Each row was made from one path, in order. Every step used is in the known rows, and no mark comes twice. Write each row's path.
Known rows:
fasu/zunokil/zovi/rebur/rizon/temubip: [ 7.56  2.44 -1.75 -4.74 -4.36  1.33  0.83  4.79 -3.40 -0.44 -2.38  6.08
  0.89 -3.83 -3.01 -1.50  2.22  1.63 -3.94 -0.20]
temubip/rizon/zunokil: [ 1.46  1.27  0.83  3.26  2.96  0.89  1.14 -1.56  1.57  1.13  1.46 -1.29
 -1.20  0.42 -0.39  3.03  0.15 -1.78  0.64  1.28]
zovi/temubip/rebur: [-3.04 -2.83  0.19 -1.32  1.00 -2.74 -0.41 -1.35 -0.46 -2.27 -0.44  1.26
 -2.23  0.90  3.12 -2.42 -3.06  0.92  2.20  1.02]
zovi/rebur/rizon/zunokil: [-0.25  0.27 -2.89 -2.90 -2.82 -1.42 -2.13  1.08  2.55 -0.05 -0.88  2.08
 -0.76 -1.95 -1.67  0.91  2.05 -0.86 -1.73 -0.45]
fasu/zunokil: [ 1.06  0.04  0.42 -2.08 -2.01  0.26  0.87  2.21 -4.50  1.98  0.95  0.77
 -1.91  1.75 -1.78 -1.17 -0.87  2.11 -0.08 -0.50]
zovi/temubip/rizon: [ 0.73 -2.33  2.79  1.90  5.23 -1.88 -0.42 -0.05 -3.13  0.43 -0.35  1.60
 -3.99  1.69  0.14  0.07 -2.36  0.48  2.96 -0.95]
temubip/rebur/rizon/zunokil/nere: [-3.50 -1.06 -2.30  2.30 -0.22  1.14 -0.28 -4.92  4.75  0.68 -0.34  0.25
  0.63 -1.54  1.89  3.51  0.97 -1.62 -1.87  1.73]
rebur/rizon: [ 0.06 -1.63 -3.35 -1.94 -2.43 -2.09  0.69  2.06 -0.56  0.24 -1.07  0.65
 -2.39  0.98 -1.55  2.42 -0.01  0.43 -1.13 -0.72]
rizon/temubip/rebur/zunokil/nere: [ 1.18  0.99  2.46  8.73 -0.96  2.23  0.46 -3.71  1.68 -0.35  2.31  0.68
  2.02  1.05  4.66  1.22  1.78  1.25  0.25  0.75]
rizon/zunokil: [-1.82  0.46  0.25 -1.11  0.26 -0.91 -0.13 -0.25  2.50  0.58  0.81 -1.40
 -0.62  0.93 -0.99  0.77 -0.24 -0.80  0.50  0.29]
rebur/zunokil: [-0.83 -1.14  0.62  2.81 -0.80 -1.17 -0.38  0.33 -0.57  0.31  1.90 -1.54
  0.22  2.77  0.80 -0.01  1.03  1.49  0.01 -2.48]
rizon/zunokil/zovi/temubip/rebur: [-3.04 -1.45  1.23 -4.72  3.11 -1.60 -0.70 -2.70  3.55 -2.34 -0.91 -0.14
  1.50 -3.05  2.18 -2.19 -1.65 -1.71 -0.33  1.46]
temubip/rebur: [-1.67  0.40 -2.50  0.21 -1.94 -0.65  0.25 -1.78  0.78 -1.40  1.06 -0.09
 -0.55  1.08  1.61  0.94 -1.19  0.57  0.38  1.89]
fasu/zunokil/zovi/temubip: [ 0.41 -1.91  3.06 -7.07  2.15 -1.09  0.25  2.58 -5.61  0.50 -2.03  1.88
 -0.59 -0.89 -1.95 -5.02 -2.13  1.54  0.18 -2.24]
rizon/zunokil/nere: [-2.68  1.51  1.97  1.33  2.22  1.46 -2.27 -3.35  2.43  2.22  0.48 -1.45
  0.58  1.12 -0.94  1.84 -0.45 -0.96  1.31 -0.80]
rebur/rizon/zunokil: [-1.09 -1.42 -2.50 -1.41 -1.62 -1.50  1.55  0.73  3.05  0.69 -0.97 -0.42
 -1.16 -0.88 -0.81  2.85  0.86 -1.01 -2.40  0.11]
zunokil/temubip: [-0.70  1.81 -0.26  0.37 -1.26  0.97  0.16  1.78  0.34  0.11 -1.16 -3.19
 -1.14  2.08 -0.58  0.22 -1.51 -0.50  2.97  0.48]
zunokil/rebur: [-1.20 -0.19  1.31  1.15  2.13 -0.34 -0.98 -0.24 -1.21  0.50  1.70 -2.77
  2.42  2.78 -1.73  0.58  0.19 -0.54  2.17 -0.88]
rizon/temubip/rebur: [ 2.36  2.24 -0.89  1.70 -3.30  0.39  2.32 -0.46  1.22 -2.01  0.62  1.67
 -0.42  0.20  2.38  1.22 -0.31  0.47  0.07  3.22]
zunokil/temubip/rizon: [ 2.32  2.34 -0.02  4.92  2.08  2.74  1.97  0.75 -0.40  0.66 -0.07 -2.27
 -2.61  1.59 -0.12  2.48 -0.88 -1.22  3.40  1.97]
zunokil/zovi: [ 1.00  1.87 -0.21 -4.67  0.23 -0.52 -1.07  0.96 -0.65 -1.51 -0.34 -0.89
  1.37 -0.24 -3.12  0.03 -0.70 -0.69 -1.23 -1.20]
fasu/zunokil/temubip: [ 0.85  1.09  0.03 -0.13 -1.98  2.29  2.03  3.17 -2.87  2.35 -1.09 -1.65
 -2.02  1.42 -0.65 -1.87 -1.02  1.41  2.45  0.81]

Write each row's path:
[ 4.81  1.94 -2.17 -0.78 -5.49 -1.08 -0.43  3.61 -0.38 -1.44 -2.36  4.96
 -2.03 -0.75 -1.16  1.58  1.44  0.91 -1.36  0.16] -> zovi/rebur/rizon/temubip
[-1.96 -1.34 -4.26 -0.56 -1.85 -1.36  1.58 -1.56  5.16 -0.70 -0.26 -0.28
 -0.22 -2.21  1.91  2.37  0.77 -1.32 -2.43  2.90] -> temubip/rebur/rizon/zunokil
[-0.32 -0.13 -2.54 -5.38  0.00 -0.81  0.63  0.82  3.25  0.02 -1.55 -0.54
  1.59 -3.13 -2.68  1.71  1.24 -2.65 -4.51 -0.37] -> rebur/rizon/zunokil/zovi
[ 3.18  3.33 -0.42 -5.99 -2.01  1.32 -2.26  2.62 -4.73  0.45  0.21  2.86
  1.26 -1.82 -4.26 -3.62  0.48  1.44 -2.06 -1.14] -> fasu/zunokil/zovi/rebur
[ 3.20 -0.80 -0.72  2.56 -0.47 -0.38  2.57  2.02 -0.13  0.23 -0.88  0.45
  1.78  0.33 -0.48  2.42  1.47 -0.89 -0.28  0.28] -> zunokil/rebur/rizon/temubip
[-2.04 -0.14  2.90  5.71  1.19  1.28 -2.30 -2.65 -0.35  1.76  1.88 -1.33
  0.96  3.30  0.54  0.76  0.71  1.29  0.61 -3.50] -> rebur/zunokil/nere
[-0.64 -4.65 -1.80 -6.50  0.22 -1.35  1.61  1.01 -2.56 -0.50 -2.28  3.39
 -0.29 -4.16  1.06 -3.53 -0.77  1.34 -2.94  0.35] -> fasu/zunokil/zovi/temubip/rebur/rizon
[-2.40  2.00 -1.60  1.52 -1.26  2.07  1.69 -2.10  5.71 -0.92 -0.15 -3.88
  0.48 -0.82  3.15  0.63 -0.56 -2.16  1.74  4.12] -> rizon/zunokil/temubip/rebur
[-3.44 -4.70  1.29  2.23  1.07 -2.94 -0.09 -1.79  0.31 -1.60  0.96 -0.15
 -0.76  1.20  4.82 -2.76 -0.89  1.77  1.28 -0.86] -> zovi/temubip/rebur/zunokil
[-1.26 -3.29  3.65 -2.40  2.38 -2.30 -1.73  0.47 -1.28 -1.03 -0.44 -0.75
  1.54  0.16  0.28 -3.00 -0.37  0.82 -0.17 -4.13] -> rebur/zunokil/zovi/temubip
[-1.41 -1.24 -5.40 -0.33 -2.97 -1.41  1.38 -0.68  1.15 -0.92 -0.58  0.38
 -1.49 -0.75  1.90  2.20  0.11  0.34 -2.23  1.80] -> temubip/rebur/rizon
[ 1.50 -2.98  3.77  2.20  6.09 -0.89 -0.36 -0.66 -2.29 -0.58  0.51 -0.14
  0.47 -0.32  0.60 -1.66  0.36 -0.09  0.15 -3.00] -> rebur/zunokil/zovi/temubip/rizon
[-0.18  1.48  2.80  6.07  5.53  3.19 -0.95 -4.29  1.39  2.44  1.22 -0.85
 -0.47  0.93 -0.64  4.03 -0.20 -1.66  1.78  0.38] -> temubip/rizon/zunokil/nere
[ 0.11  2.11  0.78  3.30 -2.88  1.28 -2.71  1.35  0.40 -0.39  0.54 -1.56
  0.21  1.31  0.71 -1.94  1.73  0.81  2.26 -1.36] -> zovi/rebur/zunokil/temubip
[ 2.08  2.26  0.89 -0.12  4.75  1.80  0.82 -1.80  1.82 -0.11  1.41 -0.91
  1.34 -2.01 -2.48  2.37  1.00 -3.11 -1.42  1.33] -> temubip/rizon/zunokil/zovi
[-1.17  1.50  2.35  4.60 -0.47  1.21 -5.20 -2.63 -1.43  1.34  1.83  0.68
  1.34  2.17 -0.38 -0.98  1.41  2.03  0.43 -4.00] -> zovi/rebur/zunokil/nere
[-1.15 -1.39  1.79 -6.19  3.02 -2.97 -2.04  1.01 -1.88 -1.81 -1.96  0.79
  0.29 -0.40 -1.61 -2.73 -3.42  0.02  0.78 -2.25] -> zunokil/zovi/temubip
[-1.16  2.17 -2.03  2.16 -2.12  1.39  1.36 -0.84  2.13 -1.19 -0.13 -2.41
 -0.28  0.49  2.73  0.80 -1.41 -0.48  2.35  3.43] -> zunokil/temubip/rebur
[-1.09 -2.44  0.97 -5.48  1.15 -0.62  0.68 -0.11 -3.35 -0.54 -0.88  1.79
  0.35 -2.40  0.91 -4.47 -1.98  0.98 -0.86  0.58] -> fasu/zunokil/zovi/temubip/rebur
[-2.08 -0.91 -1.13  3.90 -1.84 -0.84  0.67 -2.52  0.91 -1.04  3.16 -1.37
  1.14  1.05  3.94 -0.01  1.31  1.27 -0.70  0.50] -> temubip/rebur/zunokil
[-0.29 -0.63  1.83 -0.24  2.01  1.45  0.91  1.19 -4.83  2.53  2.43 -1.49
  1.75  2.55 -2.10 -2.09  0.39  1.34  1.51 -0.76] -> fasu/zunokil/rebur
[-1.66  2.16  0.40 -0.27 -0.19  1.70  0.31  0.49  4.07  0.53 -1.07 -4.11
 -0.21  0.45  0.48  0.64 -0.39 -2.28  2.37  1.70] -> rizon/zunokil/temubip
[ 3.18  2.45  1.42  7.82  0.72  2.74 -1.25  0.00 -0.73  0.53  1.39 -1.10
 -0.99  0.86  0.87 -0.36  2.01  0.05  2.50 -0.57] -> zovi/rebur/zunokil/temubip/rizon
[ 4.52 -1.48  0.12  1.64 -0.98  1.54  4.04  3.34 -2.79  2.13 -0.71  1.38
  0.99  0.03 -1.31  0.62  2.30  1.18 -1.08  0.81] -> fasu/zunokil/rebur/rizon/temubip
[ 1.79  1.75 -4.11 -5.66 -2.73 -1.10 -2.94  2.29 -0.89 -1.69 -1.80  3.11
  1.20 -3.07 -3.91  0.03  1.02 -0.54 -3.53 -1.71] -> zunokil/zovi/rebur/rizon
